Each row comes from the steps of one walk. Every step used is in the known rows, and no mark comes twice. Write the walk behind each row, first mark first.
In the rows, zero is written as 128.
Known rows
mefuma -> bupek -> vufu: [ 96 143 123 121 120 114 146 110 126 137 153  78 132 131 144 114 116 151
 145 145  72 119 130 108 142 143  83 132  96 150 166 141 123 157 136 151
 134 121 127]
peve -> nodof: [ 99 128 124 144 134 123 165 148 130 113 144  81 130 134  99 102 143 139
 152 113 106 155 132  97  88 151 117 119  96 140 143 131 124 127 111 138
 127 122 133]
vufu -> nodof -> peve: [ 87 126 109 156 142 131 146 195 124  97 147  80 109 136  97 119 156 152
 146  98  84 160 162  86  73 155 113 119  91 110 118 119 144 131 107 169
 129 136 132]
bupek -> vufu -> sarug -> regovi: [120 134 149 118 124 130 154 101 121 130 130  77 103  77 165 143 116 133
  94 110  92 114 154 128 159 137  73  93  95 170 160 119  99 129 140 145
 160 143 169]
regovi -> bupek -> mefuma: [107 137 116 148 101 103 150 100 139 105 174  74 118 148 133 127 128 108
 166 208 106 138 123 152 112 133 113 129  64 163 137 149  95 169 183 143
 133 136 105]
libo -> vufu -> bupek: [166 132 126 130 151 113 133 158 141 116 140  80 152 153 111  96 133 136
 173  98 118 116 146 155  92 159  96 106 121 140 150 119  88 130 136 112
 109 108 137]
gilud -> lutedip: [144 131 139 129 151 134 125 122 140  83 154  84 134 124 116 106 144 128
 166 127 129 155 106 128 121 156 114 128 131 140 135 130 139 127 118  79
 151 103 137]
kalof -> regovi -> bupek: [124 143 119 179 119 109 142 106 143 109 176  61 123 165  95 151 124 108
 170 186 113 128 149 143  89 130 109 108  68 172 131 147  97 168 175 139
 130 153 117]
pasam -> sarug -> vufu: [119 134 131 116 127 165 126 156 142 120 151  65 141 127 133  93 141 164
 137 108  57 128 131 141 137 118 136 108  70 128 153 132 146 159  95 162
 129 136 123]
regovi -> sarug -> vufu -> kuvil: [111 120 123 102 160 152 113 168 149  87 167  67 121 164 112 104 146 181
 180  81  26 135 137 131 120 136 153 118  64 123 135 130 146 139  96 163
 128 137 144]
peve -> nodof -> vufu -> bupek: [111 123 135 146 138  99 183 180 133 131 122  82 147 157  97  96 156 129
 160  96 120 163 115 123  55 153 108  99 107 166 129 137 112 115 111 139
 113 113 132]
gilud -> lutedip -> vufu -> nodof: [157 120 122 152 158 153  85 152 150  48 191  81 109 141 112 149 165 157
 166 130 100 154 144 126 105 169 121 150 125  73 127  96 155 124 111  91
 129 100 151]
sarug -> pasam: [138 139 135 121 149 134 124 146 130 126 147  72 130 136 113 110 119 151
 134 122  90 137 157 131 129 130 119 130  94 115 155 134 133 140 145 142
 154 124 135]
gilud -> lutedip -> vufu -> nodof -> peve: [136 117 117 162 161 146 106 172 146  48 194  72 100 140  91 147 179 156
 165 125  85 176 130 100  71 180 128 149 108  77 129 106 160 118  93 104
 126 102 150]
lutedip -> gilud: [143 130 139 120 146 129 125 117 141  83 149  78 137 132 109 111 141 137
 171 129 128 154 114 128 126 152 118 135 129 144 146 140 137 118 113  89
 155 106 140]
kalof -> regovi -> bupek -> mefuma: [117 143 113 178 102  95 148  92 146 110 196  54 114 166 123 150 124  96
 175 235 106 131 132 154  92 122 110 125  46 170 130 167  78 185 198 147
 128 154 101]
kalof -> regovi -> sarug -> vufu -> libo: [136 137 129 164 156 155 121 190 169  94 201  39 127 183  63 118 142 150
 189 122  36 123 117 134 105 122 148 109  70 148 139 135 144 139 102 168
 134 143 123]
nodof -> vufu -> lutedip: [123 139 157 148 162 106 144 166 135  80 146  91 127 157  85  98 146 128
 188 124 103 167  93 152  98 149 149 133 126 156 100 144 167 113  90  97
 137 139 124]
libo -> vufu: [139 139 126 140 146 123 137 151 134  95 158  85 130 154  92 111 127 139
 181 126  94 134 148 141  93 149 113 120 115 122 145 121 125 138 126 104
 112 126 136]
mefuma -> bupek -> regovi: [108 140 110 140 125  90 143 140 136 111 158  70 123 178 134 113 123 140
 186 210 102 124 127 127 112 136 130 134  68 135 143 154  95 159 174 135
 133 119 112]
bupek -> regovi -> sarug: [133 118 118 128 147 124 160 155 143 127 172  68 123 180  80 119 133 145
 180 154  91 127 142 129 101 130 125 117  70 141 149 136 112 146 169 146
 154 124 134]
kuvil -> vufu -> bupek -> regovi -> sarug: [175 110 128 133 140 128 167 209 149 133 177  70 138 209  73 131 145 147
 198 130 106 121 142 152  83 140 134  94  73 145 138 125  84 118 174 136
 141  93 140]
pasam -> sarug: [129 137 131 138 127 137 143 137 132 124 154  72 133 119 119 108 134 141
 139 116 100 133 146 136 121 128 111 115  86 128 151 133 147 151 129 146
 149 143 128]
gilud -> lutedip -> vufu -> kuvil: [161 128 135 140 175 133  73 113 162  26 194  80 105 139 124 138 161 161
 190 117  93 160 115 142 112 182 142 164 117  88 130 114 153 114 101  67
 131 105 160]
sarug -> regovi -> bupek -> vufu -> lutedip -> gilud: [155 133 173 127 154 107 120  51 162  78 192  45 113 116  97 160 144  94
 152 158 102 162  83 142 119 154 100 135 110 211 145 157 154 116 108 109
 177 141 142]
nodof -> peve: [102 130 123 150 138 125 162 157 127 115 139  80 126 132  97 101 144 140
 152 104  99 154 126 104  86 154 120 120  97 145 141 129 119 130 111 143
 133 125 131]
gilud -> lutedip -> vufu -> libo: [180 141 145 174 172 144  86 139 173  32 207  70 116 143  87 129 162 138
 189 133 102 153  87 143 115 179 139 156 136 105 141 103 170 100  96  66
 142  95 143]
gilud -> lutedip -> vufu -> bupek -> regovi: [201 116 132 138 162 122 103 122 166  86 176  67 135 162 125 122 156 143
 180 154 139 127 101 163 107 177 118 139 111 129 148 114  77 121 152  72
 134  68 147]
mefuma -> bupek: [107 144 117 136 124 104 140 137 127 112 148  78 134 152 138 106 123 139
 167 167 103 126 131 124 122 138 115 129  94 137 149 146 110 152 147 131
 131 122 118]
bupek -> vufu: [111 133 135 119 133 140 151 109 127 138 144  89 134 113 124 110 118 154
 131  87  80 123 140 114 145 149  77 123 114 152 156 120 127 144 119 145
 139 122 141]
sarug -> vufu -> nodof -> peve: [ 75 120 110 135 139 157 132 215 130  95 142  74 116 143 112 103 161 173
 145  91  42 157 145  93  89 146 136 113  76 109 122 120 140 140  73 187
 110 130 125]
kalof -> regovi -> sarug -> vufu -> lutedip -> gilud: [165 124 149 111 178 145 102 147 172  64 199  28 135 177  65 114 158 141
 206 146  63 151  72 141 116 133 171 138  89 167 139 168 150 119  78  99
 154 120 133]
libo -> vufu -> bupek -> regovi -> sarug: [175 114 117 123 158 108 150 174 156 132 176  58 140 203  73 114 140 138
 200 141  97 113 143 156  68 144 111 102  81 142 161 130  80 136 172 133
 125 107 140]
kuvil -> vufu -> lutedip: [151 142 152 148 151 130 135 188 139  65 169  90 125 162  82 114 145 139
 197 113 102 152 110 147 116 154 168 134 116 136 106 128 151  96  94  83
 137 116 130]
pasam -> sarug -> vufu -> lutedip -> gilud: [154 132 158  97 161 153  88 140 165  54 174  44 138 127 113  87 165 151
 172 127  70 161  63 148 145 138 173 143  96 143 142 159 187 115  48  97
 157 121 127]
kuvil -> vufu: [136 135 137 147 125 143 153 182 132  95 162  98 130 162  92 130 133 148
 180 114 104 143 146 136 109 144 138 114 108 125 124 116 130 118 125 104
 126 113 137]
kuvil -> vufu -> sarug -> pasam: [148 145 141 118 127 142 134 205 121  86 150  84 108 141 126 135 121 157
 144 141  85 135 170 140 147 128 155 108  79  98 147 126 130 106 156 104
 150 108 161]
gilud -> lutedip -> vufu: [171 128 138 141 156 146 106 114 155  64 183  80 127 137 112 130 152 146
 172 137 116 146 112 144 119 170 126 149 131 111 147 108 133 122 117  61
 134  91 149]
sarug -> vufu -> nodof: [ 97 125 116 126 137 162 111 197 133  94 142  83 123 144 133 106 146 176
 147  97  57 133 159 117 125 135 131 112  91 102 121 109 136 146  93 172
 113 129 127]
sarug -> vufu -> bupek -> mefuma: [132 124 123 107 120 133 131 150 148 136 132  69 153 142 176  74 141 148
 152 126  89 111 103 165 139 139 118 114  82 158 144 138  54 151 134 160
 112 102 110]
lutedip -> vufu: [150 131 123 151 144 142 125 130 141  96 164  86 126 144 112 128 134 162
 158 121  99 121 146 146 118 159 123 143 110 109 152 100 109 135 130 107
 120 113 143]
mefuma -> bupek -> regovi -> sarug -> pasam: [136 131 115 112 145 103 138 164 147 138 193  38 120 203  93 128 121 149
 175 221  58 128 147 126 103 110 137 134  37 113 173 169 124 162 200 167
 165 119 125]
gilud -> lutedip -> vufu -> sarug: [165 133 135 129 145 142 103 126 140  42 164  84 108 113 150 130 148 149
 154 158 117 135 119 147 152 167 133 136 117 107 154 108 114 107 131  45
 140  87 172]
libo -> vufu -> sarug: [133 142 122 125 134 119 136 159 121  73 139  89 113 132 133 110 123 142
 165 147  96 123 153 143 126 147 123 107 100 119 151 123 109 122 138  87
 120 121 156]

Write each row's walk
[151 121 126 112 157 130 140 165 144 139 182  50 119 182  73 124 122 153
 162 163  68 134 157 134 104 115 134 125  53 116 164 147 129 148 182 162
 170 122 137]	bupek -> regovi -> sarug -> pasam
[ 97 137 138 148 153 104 135 158 135  73 147  96 113 158 110 120 142 148
 190 102  81 170 135 138  85 148 135 126 103 123 100 138 166 127 106 125
 124 150 138]	nodof -> vufu -> kuvil
[120 130 162 138 167  97 147 157 149  45 164  68 124 160  58 104 175 120
 202 146 111 216  53 115  66 162 161 148 126 163 113 168 195  80  55  67
 144 114 135]	peve -> nodof -> vufu -> lutedip -> gilud
[ 96 137 139 126 132 108 167 193 118 100 130  72 104 137 111 115 136 142
 132 156  77 176 142 113  95 127 141 106  72 119 146 151 153 112 130 129
 141 127 155]	peve -> nodof -> vufu -> sarug -> pasam
[115 135 118 140 143 124 123 198 169  89 205  39 120 214  88 104 145 158
 211 197  26 124  93 130 111 122 167 124  44 136 153 150 140 144 128 172
 136 121 107]	mefuma -> bupek -> regovi -> sarug -> vufu -> libo
[ 87 131 145 167 107  84 194 138 129  91 148  67  90 136 111 164 146  89
 137 192 107 176 137 129  57 131 117  73  58 188 131 153 125 122 154 143
 136 164 148]	peve -> nodof -> vufu -> sarug -> regovi -> bupek
[ 83 127 135 155 132 108 187 171 130 110 142  87 127 158  79 111 149 131
 168 123  98 182 120 108  57 143 125 112 100 146 126 142 155 126 100 130
 117 132 129]	peve -> nodof -> vufu
[143 138 151 147 116 131 159 172 126  88 148  87 102 127 132 160 132 124
 144 134 115 132 163 148 123 134 133  82  88 144 129 119 103 101 148 105
 145 134 162]	kuvil -> vufu -> sarug -> regovi
[ 96 139 126 131 134 114 122  83 139  90 173  78 105 130 129 142 128 144
 156 117  59 137 143 125 122 154  94 128  73 155 138 130 143 151 131 162
 135 148 142]	regovi -> bupek -> vufu -> kuvil
[ 86 121 126 165 123 121 162 124 135 127 181  57  89 120  95 182 148 117
 110 126  58 158 166  90  60 146  69  97  63 165 135 125 141 153 132 219
 147 171 139]	sarug -> regovi -> bupek -> vufu -> nodof -> peve
[113 142 126 160 117 121 151  81 140 130 184  59 121 143 106 158 112 119
 146 162  81 119 148 126 110 133  76 112  70 181 149 142 107 174 162 160
 134 150 127]	kalof -> regovi -> bupek -> vufu
[184 136 141 112 157 145  86 136 143  53 171  66 105 115 146 134 139 156
 135 171  95 142 132 149 159 153 144 145 100  85 169 121 134 110 146  59
 157  85 177]	gilud -> lutedip -> vufu -> sarug -> pasam
[160 109 120 121 152 114 155 162 147 150 151  62 144 179  97 105 137 141
 171 129 115 108 137 147  99 139 107 102  75 157 152 131  68 136 180 155
 149 107 135]	vufu -> bupek -> regovi -> sarug
[102 127 106 161 150 124 139 207 130  78 171  76 102 160  72 127 156 150
 175 109  65 164 168  98  42 158 116 121  95  90 127 118 155 133 101 145
 105 137 136]	libo -> vufu -> nodof -> peve
[141 112 119  94 129 141 144 163 153 148 155  55 151 163 142  81 146 151
 157 127  66 111 111 160 128 128 117 107  66 163 160 142  66 152 147 179
 127 101 118]	regovi -> sarug -> vufu -> bupek -> mefuma
[117 126 108 129 131  99 158 153 143 125 181  54 123 198  98 121 130 140
 194 208  84 123 132 126  99 124 130 126  55 138 159 158 108 159 185 152
 147 122 121]	mefuma -> bupek -> regovi -> sarug
[140 129 121 151 146 132 157 145 142 133 180  56 130 169  73 137 128 133
 174 135  92 121 156 127  93 124 111 110  78 149 145 142 109 156 159 145
 148 144 135]	kalof -> regovi -> sarug
[173 137 163 130 160 131 117 169 152  32 183  78 125 163  72 122 159 134
 215 131 118 175  81 145 116 162 173 149 132 142 114 144 170  76  80  44
 153  96 140]	kuvil -> vufu -> lutedip -> gilud
[138 134 141 163 113 119 147  92 148 128 182  48 115 121 110 165 135  96
 126 163 105 137 157 156  90 115 101  88  57 174 151 143 139 167 166 174
 163 180 124]	pasam -> sarug -> regovi -> bupek
[158 132 126 139 157 136 135 153 145 143 190  39 126 174  67 142 120 141
 152 146  69 130 171 132  98 108 122 119  61 123 162 154 131 158 174 162
 163 143 139]	kalof -> regovi -> sarug -> pasam
[ 97 126 107 105 147 112 112 171 160  83 188  46 107 208 127 115 144 180
 213 179  19 130 119 126 108 126 171 131  23 118 141 163 124 159 136 173
 125 132 122]	mefuma -> bupek -> regovi -> sarug -> vufu -> kuvil
[140 127 125 110 111 140 125 146 153 144 149  52 150 128 179  78 149 148
 135 134  75 115 106 170 138 123 120 109  56 149 156 146  87 167 130 180
 123 121 110]	pasam -> sarug -> vufu -> bupek -> mefuma
[151 124 124 134 141 106 143 149 143 137 128  77 145 158 132  95 135 137
 164 125 137 109 132 149 112 152 106 109  93 158 136 128  56 135 166 140
 135 104 127]	vufu -> bupek -> regovi
[103 133 128 114 151 142  97 154 145  70 144  81 120 143 146  95 142 177
 173  81  49 137 129 134 132 148 152 125  80 119 121 128 134 134  82 148
 115 135 135]	sarug -> vufu -> kuvil
[142 127 123 128 123 106 144 131 138 138 135  78 145 134 162  89 135 125
 152 134 129 116 118 158 126 147  93 122  97 160 143 139  56 145 166 144
 131 108 116]	vufu -> bupek -> mefuma
[122 142 145 132 143 115 134  92 141  97 170  72 119 126 104 121 130 123
 155 138  78 136 100 137 137 155 106 135  97 187 138 136 143 135 116 133
 148 138 128]	regovi -> bupek -> vufu -> lutedip
[131 135 136 162  94 106 151  76 153 128 202  40 105 124 135 166 137  82
 130 215 100 143 139 167  91 109 102 103  36 170 147 163 120 183 190 180
 157 182 110]	pasam -> sarug -> regovi -> bupek -> mefuma
[178 123 124 137 150 132 121 137 146 119 143  82 147 143 131 113 141 158
 151  95 122 101 140 162 120 167 106 126 118 131 158  99  69 123 142 117
 117  93 146]	lutedip -> vufu -> bupek
[106 147 123 148 104 117 148  92 127 109 164  64 103 120 144 159 108 122
 129 183  85 108 152 130 145 130  85  98  58 181 154 144  88 157 178 141
 139 147 149]	kalof -> regovi -> bupek -> vufu -> sarug
[128 132 148 144 111 129 154  64 147 149 189  47 114 103 119 171 126 107
 102 144  74 131 154 140 108 119  66  91  59 182 166 139 148 173 151 192
 164 177 135]	pasam -> sarug -> regovi -> bupek -> vufu
[128 141 123 139 163 110 106 144 143  59 172  86 110 159 105 119 136 154
 201 102  73 145 152 137  85 160 130 132 100 100 128 127 149 131 107 105
 109 143 146]	libo -> vufu -> kuvil
[142 150 145 183 141 139 133 208 148  64 185  88 120 170  67 126 143 138
 199 107  91 147 125 136 105 152 152 120 113 121 118 109 165  97 103 109
 133 116 129]	kuvil -> vufu -> libo
[174 132 145 150 132 121 113  82 155  47 190  61  91 115 140 186 148 100
 140 205 125 140 129 166 118 155 121 111  86 153 152 121 106 121 168  71
 153 123 167]	gilud -> lutedip -> vufu -> sarug -> regovi -> bupek
[149 148 131 109 146 123 117 168 125  85 151  72 108 134 127 117 115 150
 146 158  76 129 170 145 130 132 129 115  87  93 167 133 125 125 154 102
 135 122 162]	libo -> vufu -> sarug -> pasam
[134 138 163 145 145 109 140  70 150 112 180  58 112 115 104 154 131  98
 136 139  87 138 112 147 116 147  93 119  91 207 136 139 135 137 124 150
 160 161 134]	sarug -> regovi -> bupek -> vufu -> lutedip
[ 75 129 134 157 149  95 154 168 137  72 152  86 106 161  92 121 159 145
 188 105  76 195 124 106  50 155 141 126  86 127 105 145 175 115  85 136
 113 147 140]	peve -> nodof -> vufu -> kuvil
[108 135 144 144 136 107 128  64 147 105 181  66  94 120 131 175 128 121
 137 119  68 141 152 133 103 146  79 111  67 175 134 135 135 150 141 179
 147 175 146]	sarug -> regovi -> bupek -> vufu -> kuvil
[101 139 138 133 125 113 165 173 112  91 116 100 115 132 137 111 130 137
 152 146 107 145 140 143 125 134 128  99 104 142 125 132 126 119 134 100
 133 131 150]	nodof -> vufu -> sarug
[131 139 141 157  82 105 166 135 138  81 188  70  84 143 148 184 133  92
 156 231 109 140 145 170 111 123 133  90  44 167 127 147  83 135 202 122
 141 145 137]	kuvil -> vufu -> sarug -> regovi -> bupek -> mefuma
[100 125 117 169 130 144 156 240 123  79 172  88 104 166  73 145 163 156
 173  96  73 172 165  90  59 155 139 115  88  93 106 113 155 114 102 149
 119 123 138]	kuvil -> vufu -> nodof -> peve
[158 137 156 119 171 117 105 125 148  51 159  69 132 132  99  97 154 130
 188 131 126 163  76 139 132 162 146 157 137 156 129 149 157  94  84  64
 163 107 135]	vufu -> lutedip -> gilud
[ 91 140 144 189 148 106 167 197 145  76 167  78 117 165  54 109 160 125
 185 116  83 187  97 106  54 152 139 119 109 145 116 134 190 102  80 135
 124 135 124]	peve -> nodof -> vufu -> libo
